Each row comes from the steps of one walk. Every step used is in the known rows, and no mark comes twice. Write the walk behind each row, first mark first.
Known rows:
zona, tisis, suzu, pigob: [-2.681 -2.268 -1.854  1.096 -2.243  0.388  1.700 -1.414  2.016 -2.847
  0.636  2.153 -2.244 -2.664  0.159 -3.529  1.938 -0.674 -0.986 -0.682
 -0.879  0.605  0.180  0.367 -1.566]
tisis, suzu, pigob, zona, begodon: [ 3.508  2.085 -1.692 -1.939  0.868  0.950  2.840  3.234 -1.582 -1.154
  1.535  0.819  0.968  0.986 -2.008 -0.313  1.240 -2.718  1.112  1.590
  4.122  1.918  1.716  1.133  2.169]
zura, mabep, suzu: [ 1.211  2.996  1.778  3.042 -2.278 -0.338 -0.252 -3.214  0.186 -1.853
 -4.694 -0.312 -1.086  5.830 -2.496  1.294  1.603 -0.700  0.346 -4.572
  0.198 -4.198  1.869  1.025 -0.627]
begodon, suzu, zona, tisis: [-2.096 -2.696  0.095 -3.390  2.812 -2.126 -1.625 -0.745 -2.351 -2.751
  1.840 -2.570 -2.037  0.242 -1.651 -0.682 -0.543  1.356 -1.664 -0.970
 -1.828  1.090 -2.995 -1.750 -2.112]
zura, mabep, suzu, zona, tisis: [-0.254 -1.206  0.563 -2.280  0.830 -2.082 -0.470 -2.016 -2.009 -1.328
  0.238 -3.676 -2.598  4.875 -3.184  1.181 -0.399  0.725 -1.762 -3.332
 -1.805 -0.227 -0.872 -0.812 -1.347]
zona, begodon, suzu, tisis: [ 0.285 -1.780 -2.182 -2.456  2.067 -0.655 -1.818  1.006 -0.588 -0.056
 -2.135 -0.627  2.268 -3.861  2.802 -1.410  0.136  0.715 -0.287  1.960
  2.509 -0.466  1.536  1.886  3.386]
suzu, begodon, zona: [-0.253  0.069 -0.303  1.340 -0.928  0.570 -3.826 -2.701  0.858  4.677
 -0.429  0.635 -2.872 -2.077  2.137  1.843 -2.009 -1.058  1.397 -1.507
 -0.630 -6.024 -0.861 -2.633 -1.174]
pigob, zona, begodon: [ 4.396  4.323 -0.164 -2.662  2.241  0.556  2.813  3.155 -2.381  1.375
  1.574 -0.651  1.785  0.551 -2.111  1.271 -0.126 -1.316  1.522  1.275
  3.941  1.823  1.061  0.733  2.533]
suzu, zona: [-2.602 -1.772  2.575 -1.086 -0.797 -0.520 -3.279  3.349 -1.460 -0.638
  0.903 -3.595 -4.200  3.150 -0.691  0.983 -2.032  0.413  1.570 -0.660
 -1.118 -3.004 -2.769 -2.709 -1.732]
zura, mabep, zona, begodon, suzu, pigob: [-0.280  0.513 -0.479  2.440 -2.481 -1.751 -2.508 -3.237  1.114 -5.661
 -0.438  3.301 -2.425  1.440 -0.778 -6.919  0.457 -3.135 -1.087  1.545
  0.953  1.614 -0.579  0.805 -3.815]
zura, suzu, tisis, zona, begodon: [ 4.826  1.115  1.333  0.439  0.926  1.128  2.251  0.917  3.970  4.413
 -0.848  0.487  5.255  1.589  0.399  0.021 -0.019  0.982  1.422  2.414
  0.178  4.198  3.229  3.435  4.434]
mabep, suzu, tisis, zona, begodon: [ 4.230  0.780  0.779 -0.071  0.198  0.963  2.061  2.064  3.843  4.283
 -1.496 -0.797  4.568  2.858 -0.249  0.819  0.034 -0.100 -0.404  1.095
  2.305  2.194  3.197  2.936  4.295]
tisis, zona, begodon, suzu: [ 1.050  0.462  1.600  1.048  2.212 -0.206 -1.245  0.351  1.988 -3.366
 -1.513  2.430  3.674  0.254  0.342 -2.552  1.841 -0.569  0.132  1.800
  1.344  1.932 -0.725  0.869 -0.014]
pigob, suzu, zona, begodon: [ 2.829  2.189  0.550 -0.139 -0.787  0.034  1.041  2.634 -2.228 -1.496
 -0.953 -2.065  0.331  2.985 -0.045 -0.471  0.277 -2.909  0.346  1.430
  3.188  0.933  0.731  0.681  0.948]
mabep, zura, zona, tisis, suzu, pigob: [-3.525 -1.506 -0.930  1.095 -3.696 -0.594  0.548 -0.730  2.352 -2.409
  0.756  1.691 -1.212  2.002  0.916 -1.958  1.374  0.137 -1.621  0.634
 -0.809  0.811  1.929 -0.262 -1.850]
zona, begodon, suzu: [ 1.203  2.256  0.400 -0.348  2.576 -0.805 -1.227 -0.484 -0.438 -4.886
 -2.141  2.529  2.496 -2.228  0.529 -3.082  2.353 -0.695  0.056  1.184
  2.665  0.409 -0.358  0.255  0.025]
zura, suzu: [ 1.238  2.046  1.861  2.551  1.136  0.588  1.335 -3.131 -0.347 -1.224
 -1.308  4.022  0.610 -2.739 -1.344 -0.702  2.739  3.759  5.021 -0.528
 -3.471  0.670  0.661  1.331  0.665]
zura, begodon, zona: [ 1.011  0.465 -0.711 -0.236 -2.994  3.588 -1.030 -1.423  2.508  5.359
  0.908  1.694 -0.965  0.176  0.796  0.627 -3.020  0.671  2.044 -0.667
 -0.082 -3.271 -0.330 -2.563  1.768]
zura, mabep, suzu, zona, begodon: [ 4.509  3.220  1.239 -1.215 -0.154 -0.592 -0.504  1.201 -0.593 -1.673
 -2.546 -1.976  0.125  7.315 -2.072  0.643  0.654 -2.103  0.302 -0.931
  2.692 -1.092  2.409  0.522  1.735]
mabep, zona: [-2.511  3.646  1.391  1.180 -1.623 -1.011 -1.180  1.228  0.929  1.012
  1.233 -1.488 -0.782  2.789  0.485  2.626 -3.221  2.725 -3.780  1.510
 -1.712  3.656 -2.491 -1.169 -1.519]
tisis, suzu: [-2.264  0.734  0.114  1.114 -0.193  2.257  1.917  2.225  2.223 -1.870
 -2.308  0.854  2.512 -0.986  3.430  3.168  2.610  1.768  0.177 -0.454
 -1.401 -0.596  0.833 -0.064  2.572]
zura, suzu, pigob, zona: [-0.623 -2.428 -1.132 -0.018  0.401  0.603  0.589  1.372 -4.426 -2.218
  3.802  2.090 -4.171 -0.604 -5.051 -1.110  0.950 -1.117  4.506  0.466
  0.280  0.098 -1.705  0.272 -1.970]
zura, zona, begodon, suzu: [ 1.586  2.534  1.613  0.818  1.290 -1.679 -2.462  0.390  0.490 -3.820
 -2.297  1.542  3.261  0.768  1.729 -1.508  1.843 -1.133 -0.613  1.584
  2.789  1.718  0.682  0.147 -1.077]
pigob, suzu: [-2.334  0.942  0.487  5.282 -3.383  1.102  2.764 -0.177 -3.158 -1.598
 -1.661 -0.581 -0.697 -2.819  1.584 -1.205  0.978 -2.337  0.455  0.428
  1.238 -0.025 -1.523  1.294 -2.442]
mabep, zona, begodon: [ 3.434  6.872  0.572 -0.540 -0.068 -0.766  1.429  1.204  1.157  1.362
 -0.020 -0.490  2.648  2.730  0.246  0.973 -1.442  0.697 -3.016  2.285
  1.905  4.899  1.072  0.755  1.926]
begodon, zona: [-2.174  0.047 -1.819  0.766 -1.435  2.778 -2.614 -2.688  3.212  4.351
  0.903  0.080 -4.216  0.031  0.830  2.673 -0.531  0.473  1.855 -1.296
  0.427 -2.605 -2.654 -2.657  0.704]

Write each row's walk:
[-2.936 -3.146 -3.387  0.978 -2.560  1.377  0.610 -2.335  2.968 -2.061
  1.015  2.401 -3.437 -1.561  0.239 -2.425  2.056 -1.039 -0.741 -0.774
 -0.589  0.185 -0.244 -0.296 -1.063] | begodon, zona, tisis, suzu, pigob
[ 0.139  0.032 -1.168 -1.485  1.425 -0.935 -0.358 -4.799 -0.118  4.261
  1.552 -0.970 -1.519 -3.279  0.201  0.818 -1.736  0.831 -1.427 -2.103
 -1.858 -0.890 -0.861 -1.591 -1.086] | suzu, begodon, zona, tisis
[-0.897 -3.382 -0.855 -1.348 -0.226  0.311 -0.660  3.247 -4.838 -3.656
  3.604  1.777 -2.758 -0.743 -4.116 -3.082 -0.726 -2.687  2.468  1.202
  2.020 -1.365 -2.185 -0.845 -2.843] | zura, begodon, suzu, pigob, zona
[ 0.457 -0.533 -1.952 -1.613  1.457 -0.961 -0.411 -4.532 -0.403  3.091
  0.477 -0.722 -1.633 -1.984 -1.057  1.427 -0.380  0.446 -1.956 -3.421
 -0.670 -2.142 -0.271 -1.346 -0.802] | mabep, suzu, begodon, zona, tisis
[-0.724 -0.779 -1.243  3.347 -2.141  1.003 -2.871 -2.639 -1.052  2.863
 -1.121  0.562 -2.858 -2.004  2.604  1.326 -1.059 -3.071  1.018 -0.939
  0.296 -5.319 -1.062 -1.482 -1.864] | pigob, suzu, begodon, zona
[-1.765 -4.257  2.656  2.056 -1.230  1.428 -0.354  2.239  5.215  6.915
  0.448 -2.136  2.182  0.992  1.714  1.487 -2.934  2.129  0.681  1.516
 -2.804  1.542 -0.390  1.602  1.353] | suzu, tisis, zona
[-1.474 -1.353  0.813 -3.138  1.545 -1.782  0.066 -0.612 -1.774  0.556
  2.481 -3.807 -2.458  0.404 -1.668  0.392 -1.692  1.936 -1.332 -1.547
 -2.282  1.152 -2.287 -1.738 -1.510] | suzu, zona, tisis
[-1.762  0.103 -1.176 -0.889  1.403  1.253  3.437  0.294  1.565 -1.527
 -0.800  0.051  3.044 -1.596  2.555  2.964  2.585  2.505 -1.932 -1.060
 -2.158  1.906  0.986  0.245  2.529] | zona, tisis, suzu
[-1.317  2.478 -0.127 -1.562  0.973 -2.090  1.515 -2.104 -0.047  1.798
  2.763 -2.440 -0.045  0.082 -0.841  1.374 -2.551  3.514 -5.059 -0.095
 -2.666  5.780 -2.039 -0.603 -1.354] | mabep, zona, tisis
[-3.702 -3.686  1.778 -1.252  0.913 -1.176 -5.635  2.956 -2.450 -5.514
 -0.080 -1.789 -3.681  2.885 -0.533 -0.545 -0.137 -0.355  1.249  0.123
 -0.404 -3.138 -3.814 -2.744 -2.690] | begodon, suzu, zona
[-3.316 -2.471 -0.269  2.294 -2.153 -0.903 -2.444 -2.050  0.470 -5.209
  0.227  3.626 -4.304 -3.921 -1.099 -7.459  1.312 -2.090  0.787  0.236
  0.858 -1.820 -2.138 -0.680 -4.822] | begodon, suzu, pigob
[ 0.341 -2.676 -2.913 -3.391  2.904 -0.457 -1.845  2.400 -2.354 -0.443
 -0.867 -1.095  1.865 -2.882  1.598 -0.314  0.124  0.006  0.182  2.497
  3.038 -0.188  0.932  1.879  3.569] | pigob, zona, begodon, suzu, tisis
[-3.420 -3.003  1.377  1.859 -2.644  0.110 -1.811  3.348 -4.118 -3.112
 -0.136 -3.609 -4.193  3.278  0.001  0.483 -0.544 -2.433  1.094  0.259
  0.167 -1.981 -3.133 -1.185 -2.770] | pigob, suzu, zona
[-0.743 -0.829 -1.367  1.179 -0.712  1.571 -3.295 -1.426  1.632  2.629
 -1.459  1.461 -1.348 -1.058  3.524  3.527 -0.291 -1.010  0.847 -1.332
 -0.845 -5.629  0.131 -2.207  0.615] | tisis, suzu, begodon, zona
[ 3.980  2.754 -1.034 -1.957  0.731  0.278  2.392  2.384 -2.039  0.085
  2.256  0.330 -0.097  0.181 -3.073 -1.495  0.116 -2.831  1.447  1.433
  4.347  1.680  1.029  0.905  1.103] | suzu, pigob, zona, begodon
[-2.201 -1.118 -3.219 -0.913  1.054  2.560  1.744 -0.832  2.927 -0.323
 -0.367  0.113  1.373 -0.089  2.665  4.504  2.867  1.972 -1.585 -1.275
 -1.654  1.323  0.191 -0.668  3.241] | begodon, zona, tisis, suzu
[-0.916  3.154  1.598  1.171 -0.100 -0.105  0.800 -2.759 -0.999 -1.488
 -0.629  4.265  1.556  2.539 -1.577 -0.133  2.394  6.101  4.690  1.467
 -3.526 -0.967  2.735  0.649  1.772] | mabep, zura, suzu
[-2.434 -3.580 -1.644 -1.487  1.392 -0.600 -2.830  0.856 -0.831 -0.137
 -1.762 -0.841  0.568 -4.725  2.990 -1.015 -0.341  1.501  0.004  1.401
  0.853 -1.758 -0.059  1.057  1.916] | begodon, suzu, tisis
[-1.126 -0.049 -2.377 -1.805  1.024  0.607  0.482 -4.692  1.567  4.082
  2.430 -1.292 -2.435 -1.770 -0.739  1.489 -0.700  1.963 -1.242 -1.923
 -1.170  1.487 -2.177 -1.648  0.171] | begodon, zona, tisis
[ 3.969  3.449  3.097  1.163 -0.055  1.048  2.680  1.287  4.602  4.095
 -0.146  0.011  4.383  2.177 -0.075 -0.185 -0.812 -0.072  0.354  1.561
  0.669  3.535  1.500  1.687  2.143] | tisis, zona, begodon
[ 1.356  2.034  2.466  1.354  0.408 -2.927 -0.278 -1.217 -1.720 -0.671
 -2.828  0.252  3.954 -0.480  4.077  1.611 -2.037 -0.114 -3.060 -0.656
 -4.675 -1.923  3.019  0.450 -1.663] | zura, mabep, zona, tisis, suzu, begodon
[ 0.118  1.986  2.199 -0.044 -0.163 -2.518  0.902 -1.998  0.971  3.688
  1.307 -2.952  1.060  0.439  0.885  1.804 -1.728  2.022 -2.643 -1.061
 -1.602  4.228  0.313 -0.676 -2.640] | zura, zona, tisis
[ 1.036  0.683  2.203  0.365  1.408 -2.196  0.727  0.128 -2.016 -0.128
 -2.499  0.824  3.821 -4.960  3.736  0.770 -0.704  0.087 -1.610 -1.480
 -3.177 -3.946  2.983 -0.002 -1.026] | zona, tisis, suzu, begodon
[-1.771 -2.233 -0.900 -0.676 -0.530  0.538  0.219  2.932 -3.944 -0.746
  4.338 -0.099 -4.814 -0.648 -4.212 -0.932 -0.893 -2.270  2.595  0.374
  1.785 -0.928 -2.641 -0.898 -2.736] | suzu, pigob, zona
[ 4.226  2.245 -1.652 -1.995  0.721  0.280  2.436  2.591 -2.470 -1.086
  1.078  0.572 -0.336  1.570 -4.419 -0.809  1.440 -3.227  1.020  0.361
  5.339  0.385  1.633  1.137  1.421] | mabep, suzu, pigob, zona, begodon
[-1.690 -1.212 -2.078 -2.228  2.590  1.519  3.313  2.321 -0.756 -2.034
  0.901 -0.645  2.436 -0.287  0.811  4.598  2.520  1.782 -1.107 -0.560
 -1.297  2.122  0.187  0.130  2.655] | pigob, zona, tisis, suzu
[-1.028 -2.096 -0.205 -3.273  1.611 -1.668 -0.023 -0.202 -2.231 -1.183
  0.974 -3.656 -2.760  2.328 -3.538  1.226  0.210  1.294 -2.032 -3.190
 -0.620 -0.511 -1.376 -1.290 -1.068] | mabep, suzu, zona, tisis
[ 3.964  1.290  1.424 -0.053  0.203  0.963  2.082  1.992  4.340  5.438
 -0.538 -0.959  4.773  1.470  1.013  0.156 -1.326  0.287  0.032  2.256
  1.137  3.485  2.628  2.621  3.870] | suzu, tisis, zona, begodon
[-3.131 -1.934 -2.187  1.093 -2.702 -0.031  1.126 -0.930  2.237 -3.161
  1.070  1.787 -2.242 -0.718  0.128 -2.545  1.170 -0.272 -2.710  0.034
 -1.229  2.290 -0.270  0.291 -1.806] | mabep, zona, tisis, suzu, pigob
[ 3.554  0.753  0.878  1.420 -0.690  1.208  2.761  1.952  2.977  4.243
 -1.021 -1.114  4.883  1.578  1.486 -0.101 -0.682 -1.113 -0.220  2.731
  1.816  3.922  2.444  3.454  3.446] | pigob, suzu, tisis, zona, begodon
[ 0.516  0.141  2.348 -0.192  0.146  0.001 -0.997  0.491 -1.268 -3.863
 -1.536  3.667  3.297 -3.292  0.594 -4.564 -0.963  0.716  0.780  0.787
 -0.155 -2.193 -0.211 -0.844 -1.080] | zura, begodon, suzu
[-2.335 -4.956  1.781  4.130 -2.462  1.744  0.649  2.269  3.402  5.156
 -0.125 -2.133  2.280  1.147  2.142  1.012 -1.790  0.278  0.300  2.112
 -1.804  2.261 -0.619  2.744  0.624] | pigob, suzu, tisis, zona
[ 0.964 -0.191 -0.582  2.055  0.006  0.854 -3.499 -4.127  0.326  3.090
 -1.041  2.905 -2.206 -1.909  1.247  1.624 -0.202  0.025  3.310 -1.416
 -1.982 -4.924  0.024 -1.445 -0.288] | zura, suzu, begodon, zona
[ 0.713  1.187  3.001  1.703  0.448 -1.446 -0.186  1.578 -1.692 -0.458
 -3.507  1.417  3.355 -4.607  4.376  0.921 -0.748 -0.436 -0.191 -1.045
 -2.561 -5.704  2.997 -0.224 -1.066] | tisis, suzu, begodon
[-0.515 -2.173 -2.359 -3.040  1.689 -1.111  2.430 -0.610 -3.786 -0.657
  3.886 -1.255 -3.038 -0.983 -5.472 -0.270  0.402 -0.375 -1.126 -2.012
  0.866  1.430 -1.536 -0.123 -1.937] | mabep, suzu, pigob, zona, tisis
